In the rows, 128 means zero.
Known rows, with every step that occurs:
viver, puna, kugop, bemadu: [144 108 101 134 146 109  90 132 125 121  81 134 128  96 132 213 143 174
  94 123 111 112 109 120 118 137 135 109 130 128  92 122 100  89 119 128
 151 155 120 133 129 175 111 154 124 103 129 139 158 153 114 124 156 113
 119 151 135 146 138 101 169 149 124 179 154 151 145 143 110 127 140 151
 125 125 141]
rero, puna, kezi, bemadu, viver: [124 159 150 174 143 156 141 116 107 149  90  99 120 123  82  76 107 111
 185  77 143 132 140 127  96 105 127 119 150 159 139 150 150 129 169 115
  95 114 110 149 125  90 191 140 148 122 143 128  89 127 184 149 117 125
 120 133 122 124  96 152 222 101 132 126 117 110 122 120 142 134 144 122
 124 147 155]
kugop, bemadu, rero: [108 107 121  88 128  98 149 115 129 123 103 163 121 172 154 138 138 134
 158 158 135 138 133 123 131 173 122 149 130 130 106 114 135 111 139 151
  38 137  99 142 151 156 169 122  99 144 144 100 134 172 125 107  97 108
 116 101 100 153 144 129 128 137 124 142 180 110 123 117 128 135 116 132
 134  90 136]
puna, kezi, bemadu, viver: [149 142 150 184 135 158 142 131 120 117  77 112 133 138 119  76 109 119
 157 109 165 137 120 134 119 105 144 139 139 146 137 162 161 104 138 139
 102 101  97 126 117 108 183 124 139 123 141 124 102 131 159 132  87 128
 109 120 121 126 112 149 169 140 130 119 114 114 132 119 128 137 128 127
 123 151 143]
vosag, dufu, bemadu, rero: [121 115 122  28 118 126 157 100 172  94 192 136 161 166 159 130 137 100
 162 185 115 137  83 132 163 139 120 142 121  92 140  99 118 158  69 130
  68 114 126 109 123 138  92  96 108 166 140 140 112 116 108 106 157 148
 122 108 112 140 131 133  30 112 133  96 125  94 118 101 138 149  81 139
 155 102  78]
dufu, bemadu: [123 122 127  99 140 123 117 156 144 107 178 125 145 151 163 121 116 104
 125 176 114 107 113 141 138 121 131 140 125  90 148 111 132 155  91 143
 167 100 139 131 113 143 120 117 120 137 138 126 130 120 113 121 121 146
 107 108 175 131 148 120  30 120 127  96 135 139 136 136 130 139  95 130
 132 127  88]
kezi, bemadu: [122 116 113 148 133 156 126 145 133 121 121 130 145 135 132  85 119 108
 140 157 141 148 132 133 136 117 131 140 137  84 142 125 140 134 130 137
  92 115  96 137 108 132 172 119  99 129 152 111 110 119 110 113 107 125
 107  99 166 138 146 122 126 131 123 108 129 143 142 133 126 136 122 137
 129 121 104]
viver, puna: [130 107 121 140 132 117 120 157 122 133 151 137 112 107 111 151 136 129
 109 121 131 118 160 123 130 121 129 134 112 106 108 117 118 128 134 119
 155 152 152 144 122 123  96 121 130 134 127 125 152 121  95 110 133 119
 140 121 115 118 132 127 103 122 121 141 122 121 123 143 118 124 130 127
 119 114 137]
bemadu, viver: [131 137 133 161 138 107 134 144 123 133 158 127 118 140 162 116 122 133
 132 183 133 120 118 130 145 125 136 140 115 156 138 127 121 141 133 148
 165  90 134 146 129 106 161 115 141 136 135 113 131 107 150 130  91 122
 139 112 122 115 110 138 103 120 133 112 131 120  94 114 123 153 125 121
 123 136 138]
kugop, bemadu: [127  98 118 135 151  97 123 142 124 124 132 154 130 126 146 162 116 144
 131 168 136 122 123 136 123 139 126 138 139 116 113 119 148 130 132 146
 119 129  93 152 130 125 169 133 105 139 148  85 129 173 119 122 113 107
 110  98 138 139 146 129 122 136 118 152 192 119 124 131 119 130 113 135
 127 119 110]
rero, puna, kezi: [114 130 156 146 118 169 137 155 103 136 121 123 102  81  97 135 107 107
 138  84 173 122 168 137  77 110 135 122 123 167 137 117 138 140 145 111
 156 147 143 159 118  73 150 151 115 137 125  97 111 148 133 125 138 120
 109 117 115 135 113 152 112  85 125 144 140 119 132 127 140 127 149 111
 101 136 158]
vosag, kezi, bemadu, gerub: [127 139  88  92 122 156 137 107 145 126 113 140 156 125 142  51 123 143
 120 125 102 147 136 146 137 139 124  85 139  67 147 182 127 123 168 125
 122 140  59  95  95  79 183 108  82 137 160 113  98 133  91 106 126 127
 129  90 116 119 159  99 148 110 132 109 138 169 141 136 157 131 123 127
 138 153  90]
viver, puna, kugop, bemadu, gerub: [148 111  94  94 123  87  98 111 121 134  75 159 130 126 127 214 156 179
  78 107 114 125  77 124 131 148 128  89 123 122 101 146 101  78 142 131
 191 176 128  96 135 150 126 149 109  96 105 157 152 161 110 126 164 103
 148 165  82 128 135 101 168 146 129 181 137 187 141 158 134 133 151 134
 138 141 125]
dufu, bemadu, viver: [133 149 140 123 150  87 121 129 147 114 171 113 126 176 173 107 118 108
 150 194 109 102  88 141 148 131 133 145 133 128 152 123 128 149 100 146
 175  76 135 127 133 134 130 110 148 132 129 147 130 107 155 135  85 151
 132 127 144  98 126 127  75 124 140  84 130 133 111 112 118 144  96 127
 145 142 102]
vosag, dufu, bemadu, viver, puna, kezi: [169 149 149 126 128 110 135 113 145 116 174 107 141 126 110 157 117 125
 162  83 139 109  98 131 138  90 126 130 122 121 124 129 153 133  76 108
 163 130 125  93 138 100  59 101 161 140 108 167 133 114 136 140 187 143
 131 147  61 111 106 161 113 119 125 134  85 105 116 116 120 121 107 127
 144 153 126]
rero, puna, dufu: [ 94 124 141 122 112 174 138 141 107 137 177 121 115  78 107 120 127 115
 102 139 147 141 199 150 115 115 133 131 119 169 145  93 123 168 127 112
 156 144 144 153 118  83 119 138 124 140 125  82 117 116 118 146 110 125
 125 112 189 139 122 141  98 123 125 138 141 110 124 115 135 108 142 117
  92 127 130]
kezi, bemadu, viver: [131 134 125 158 149 130 141 128 144 137 121 122 132 152 131  70 121 115
 149 165 118 145 104 130 151 126 136 141 138 124 139 146 143 132 150 138
  93  84  95 136 126 123 183 108 130 119 152 133 110  99 151 136  83 126
 128 113 147 117 117 128 170 130 131  99 124 121 116 116 119 147 112 129
 140 139 109]
puna, kugop, bemadu: [124 109  99 120 138 115 107 135 129 107  93 149 141 111 157 201 131 157
  91 174 119 109  78 131 124 135 141 118 137 139 115 118  97  96 108 152
 151 117  95 125 126 154 162 149 103 108 129 112 130 167 130 121 132 102
 101 131 150 170 146  98 127 149 130 159 165 162 143 126 120 138 119 146
 126 135 125]
rero, puna, gerub: [102 116 112 138 118 145 117 133 103 133 144 141 119  90 113 132 119 115
 131 145 105 123 115 139 100 117 117  98 110 149 157 117 115 152 135 117
 168 134 136 165 114  91 164 161 111 116 123  98 128 134 144 132 200 111
 137 116  82 123 121 152 102  83 138 114 125 140 121 149 139 119 140  93
 111 126 161]
vosag, dufu, bemadu: [128 109 113  78 128 131 122 129 163  97 219 132 165 131 159 156 114 109
 132 191 121 116  79 160 148 101 129 137 124  79 154  94 135 171  66 119
 157 120 107 118 107 115 101  94 107 155 131 124 107 115 102 128 169 146
 113 104 136 133 133 138  25 107 130  98 128 118 126 107 134 138  85 138
 152 133  61]
bemadu, kugop: [120 120 136 180 121 126 122 133 125 125 138 141 134 121 179 134 130 149
  75 169 119 120 121 127 136 135 145 114 112 137 139 105 110 137 147 150
 100 113 141 150 125 124 129 117 104 127 123  96 137 131 104 110 110 103
 139 117 161 138 139 111  84 115 135 122 136 149 136 130 144 152 131 125
 136 104 139]
vosag, kezi, bemadu, rero, puna: [101 148 104  64 139 182 154 104 142 134  98 113 148 117 108  36 120 117
 182 115  66 144 185 116 107 162 117  95 158 114 137 149 103 149 181 104
   4 144  87 149 121 120 169 113  96 150 177 125 102 139 123 103 129 135
 124  94 133 125 133  99 194  91 144 110 152 111 129 109 157 121 130 136
 118  93 128]

Rows:
[157 139 157 192 152  86 121 134 111 141  82 131  95 131 110 171 118 155
 158  68 159 122 144 120 101 134 130 128 135 161  90 151 160  99 145 130
 134 142 113 122 148 126 118 134 165 128 118 139 146 166 156 135 121 112
 133 142  63 113 109 154 197 150 115 177 145  97 111 126 120 120 132 127
 117 137 173] : kugop, bemadu, viver, puna, kezi
[147 144 114 182 135 123 102 114 124 140  98 121 124 135  95 101 131 123
 145 108  95 144  95 114 139 117 114 123 122 121 130 163 132 116 154 124
 103 118 115 122 128 134 162 131 156  95 129 153 131 101 161 146 178 134
 157 141  60 101 118 146 196 141 138 109  81 136 117 151 106 110 129 109
 140 129 158] : kezi, bemadu, viver, puna, gerub
[153 143 143 209 120 173 115 134 113 142  47  96 141 105 103 113 122 146
 101  48 151 140 138 106 112 114 142 103 133 110 115 148 142 106 157 126
  40 150 135 121 119 136  99 133 112 112 117 131 131 134 107 111 136 120
 127 149 139 146 134 117 190 146 121 148 103 141 166 156 135 134 157 130
 135 102 159] : viver, puna, kezi, bemadu, kugop
[105 135 157 100 111 160 167 123 107 132 102 138 109 129 107 110 128 115
 169  82 164 136 172 114  90 138 128 135 116 182 126 119 126 131 139 118
  75 162 162 158 131 101 143 148 110 142 123 116 121 146 144 107 126 111
 120 121  86 139 110 147 127  93 124 139 133  99 125 115 157 132 151 113
  97 111 184] : bemadu, rero, puna, kezi
[117 130 122  68 106 102 124 124 147 122 163 152 140 177 171 114 131 118
 107 164 133 125  84 147 150 122 121 120 121  94 153 129 131 127 112 137
 206 121 148 102 115 133 135 121 116 133 124 138 128 118 102 108 115 142
 133 127 126  98 140 121  35 119 126  84 118 177 139 147 150 159 105 123
 150 148  61] : dufu, bemadu, gerub
[149 139 119 109 138  90 120 112 171 124 207 111 143 143 132 153 123 117
 152 146  96 113  88 126 154 115 126 131 120 103 136 116 127 164  84 111
 166 112 135 115 136 131  61  96 171 151 130 170 125  93 139 146 179 146
 146 134  89  99 113 138 112 113 129 108 101 104  97 115 113 122  98 136
 166 121  90] : vosag, dufu, bemadu, viver, puna
[124 118 138 115 119 135 114 159 136 121 184 135 123 117 129 123 139 116
  85 117 130 130 170 124 144 124 126 152 132  97 117 113 142 155  87 121
 161 137 163 108 121 147  43 117 145 139 111 137 143  99  89 138 129 158
 137 136 206 127 146 117  60 158 115 120 114 117 144 138 115 104 110 131
 114 125  98] : viver, puna, dufu, bemadu
[134 125 146 172 119 121 130 131 114 140 172 132 103 109 112 115 137 140
 101 112 142 127 188 127 144 128 133 148 109 159 106 127 130 141 123 129
 158 133 152 118 140 112  83 119 167 129 105 127 160  94 124 145  94 128
 160 142 131 125 111 132 138 154 122 145 108  92 108 120 107 113 143 121
 109 135 165] : bemadu, viver, puna, dufu
[140 125 135 127 120 159 158 131 120 132  61 119 132 140  85  98 139 109
 163  43 171 152 162  99 116 122 127 144 126 119  96 152 146  81 147 121
  10 156 137 117 129 158 119 130 118 131 130 149 122 136 121 101 120 135
 114 128  92 138 125 125 179 146 118 136 107 101 153 134 128 128 150 127
 113  98 162] : viver, puna, kezi, bemadu, rero
[118 139 145 155 113 136 104 130 137 125 151 111 139 120 155 129 140 144
  56 111 113 121 159 119 142 130 139 127 130 125 119 106 115 155 110 128
 112 132 177 107 128 151  24 116 137 119  88 134 150 108  85 125 121 157
 138 156 210 131 155  94  82 161 116 127 103 136 151 148 135 122 127 131
 141 101 113] : viver, puna, dufu, bemadu, kugop
[ 76 123 141  79  89 157 171 116 117 151 149 137 106 112 117  96 145 111
 124 127 140 155 204 128 120 152 132 148 121 192 133 100 109 152 136 123
  71 144 161 152 136 119 128 137 117 152 113  97 117 116 125 125 101 127
 134 117 150 154 115 137 115 124 125 135 142  88 120 106 148 110 152 118
  99 101 145] : bemadu, rero, puna, dufu
[135 134 135 172 126 149 140 128 123 150 126 102 121 108  93  87 136 127
 127  99 136 150 176 125 152 121 130 143 140 124 122 152 148 132 135 119
  99 125 127 111 141 128 112 117 171 123 120 135 136  82 127 151  89 143
 142 137 161 120 120 122 204 173 127 123  99 103 123 127 101 110 138 128
 123 135 129] : kezi, bemadu, viver, puna, dufu
[152 123 141 163 129 175 130 156 112 126  72 112 134  98  79 113 124 124
 131  52 167 140 169 117 114  93 131 128 137  91 110 154 153 102 131 113
  93 154 114 126 110 124 120 128 123 127 130 134 129 130 111 117 140 137
 111 132 129 132 129 134 170 136 100 146 102 122 159 145 114 116 141 131
 112 133 148] : viver, puna, kezi, bemadu
[162 159 165 157 131 106 122 143 125 117 120  99 115 158 112 138 120 120
 150  77 134  96 122 113 114 104 129 132 125 129 116 142 150 115 108 122
 169 122 164 111 135 132  72 118 177 127 111 166 149 119 150 132 124 151
 133 155  94 101 116 147 119 133 122 127  86 125 130 127 120 125 120 126
 132 141 148] : dufu, bemadu, viver, puna, kezi
[ 84 137 120  82 119 159 152 112 131 150 107 119 129 149 110  76 134  94
 187 123 113 158 142 115 123 157 118 127 144 123 142 118 121 135 174 113
  16 132 135 164 133 156 174 130 100 139 156 126  97 136 147 119 109 131
 125 110 139 125 122 129 186  97 130 104 134 116 128 122 142 126 142 135
 125  90 120] : kezi, bemadu, rero, puna
[136 132 136 163 133  90 122 137 121 144 147 123 107 134 120 131 135 137
 121 127 119 113 146 126 141 132 130 136 110 136 112 132 114 143 143 124
 154 126 156 146 139 126 109 119 157 134 123 148 150 103 140 130 112 120
 171 133  92 103 104 141 149 125 128 127 112 112  98 125 111 135 133 126
 116 135 159] : bemadu, viver, puna
[135 133 109 148 155  87 117 106 124 121  89 135 124 135 163 185 128 169
 128 183 103 103  63 123 129 141 140 125 135 171 116 135 101 103 120 155
 159  90  99 128 146 148 172 152 140  99 125 126 137 153 166 146 115 101
 121 148 120 139 121 113 165 140 141 150 159 138 120 116 117 151 128 143
 132 145 143] : puna, kugop, bemadu, viver
[144 129 132 164 158  60 108 127 125 150 116 128  97 132 114 167 124 159
 152 124 116 116 131 129 132 161 125 135 131 136  95 140 142 121 164 127
 130 129 115 144 157 144 133 122 165 126 143 136 155 154 146 143 112 113
 146 134  95 100 119 137 199 148 116 160 166 109  92 130 110 125 121 133
 133 118 150] : kugop, bemadu, viver, puna
[153 129 127 126 102 168 152 115 114 129  73 148 137 141 112  94 125 130
 117  78 198 153 121 145 124 106 134 110 124 104 145 163 166  81 149 136
 135 146 105 100 100  93 190 134 100 122 132 119 108 144 106 109 127 121
 107 127  90 132 136 141 140 129 124 123 110 163 158 137 155 143 140 115
 136 162 110] : puna, kezi, bemadu, gerub
[ 98 130 147  86 109 159 126 138 130 128 206 108 129 110 124 104 122  92
 115 150 117 124 168 138 120 113 127 144 146 133 159 100 126 177 105 113
 172 123 158 132 124 123  94 127 138 139 134 117 117 116 120 146 128 161
 108 124 223 135 142 133  63 128 125 108 128 129 138 124 135 103 120 127
 122 137  82] : rero, puna, dufu, bemadu
[149 153 133 136 131  82  93 128 127 128 156 118 119 156 125 134 131 114
 136 135  80 100  83 121 144 120 106 123 121 120 128 139 111 135 108 119
 188 108 155 111 131 141 109 127 166 100 113 166 153 106 160 149 177 153
 149 149  63  92 127 141 102 130 130  95  79 145 111 148 107 117 112  98
 140 132 150] : dufu, bemadu, viver, puna, gerub
[135 108 100  97 120  94 113  98 123 123  76 173 134 133 154 195 144 178
  92 153 127 123  54 137 131 148 127  99 121 130 122 137 114  72 124 148
 195 139 106 105 130 140 170 145  96  94 119 132 138 171 120 123 143 102
 122 149 111 141 136 106 136 142 130 160 161 194 142 143 141 143 139 133
 146 147 113] : puna, kugop, bemadu, gerub
[115 147 155 122 122 121 136 135 138 114 191 121 125 161 152  97 126 113
 109 181 127 114 137 142 150 121 136 168 140 146 149 122 141 151  91 146
 173  78 137 114 125 129 105 120 165 135 114 123 125  95 134 151  86 160
 130 133 191 126 136 135  58 155 133 101 115 119 116 108 116 124 101 129
 127 156  97] : puna, dufu, bemadu, viver
[107 110 105 111 144 126 106 122 122 133  97 118 131  80 121 204 131 146
 113 146  96 111 101 128  93 136 127 101 140 157 127 109  91 130 125 119
 154 132 114 158 132 146 161 163 104 108 136 114 119 177 140 145 150 100
 115 137 153 150 127 113 168 115 136 160 181 155 133 131 136 121 151 143
 120 124 136] : rero, puna, kugop, bemadu
[109 128 144  75 104 135 141 128 137 127 167 127 127 158 128 106 155 103
 114 104 130 140 181 109 150 150 117 167 128 124 101 112 125 138  94 127
  80 144 180 103 129 177  44 120 139 142 104 151 149 105 106 120 115 168
 135 139 165 134 146 114  69 161 120 122 100 108 137 122 113 112 117 139
 125 101 123] : viver, puna, dufu, bemadu, rero
[109 123 103  79 125 105 110  92 125 144  84 145 126 116 127 201 137 169
 102 129 118 125  73 133 107 153 119  75 140 158 138 128  95  98 142 124
 195 158 115 129 129 130 173 163 109  97 128 127 115 174 138 139 158  98
 134 149 107 130 126 114 183 111 143 159 168 193 134 143 152 139 155 134
 141 150 121] : rero, puna, kugop, bemadu, gerub
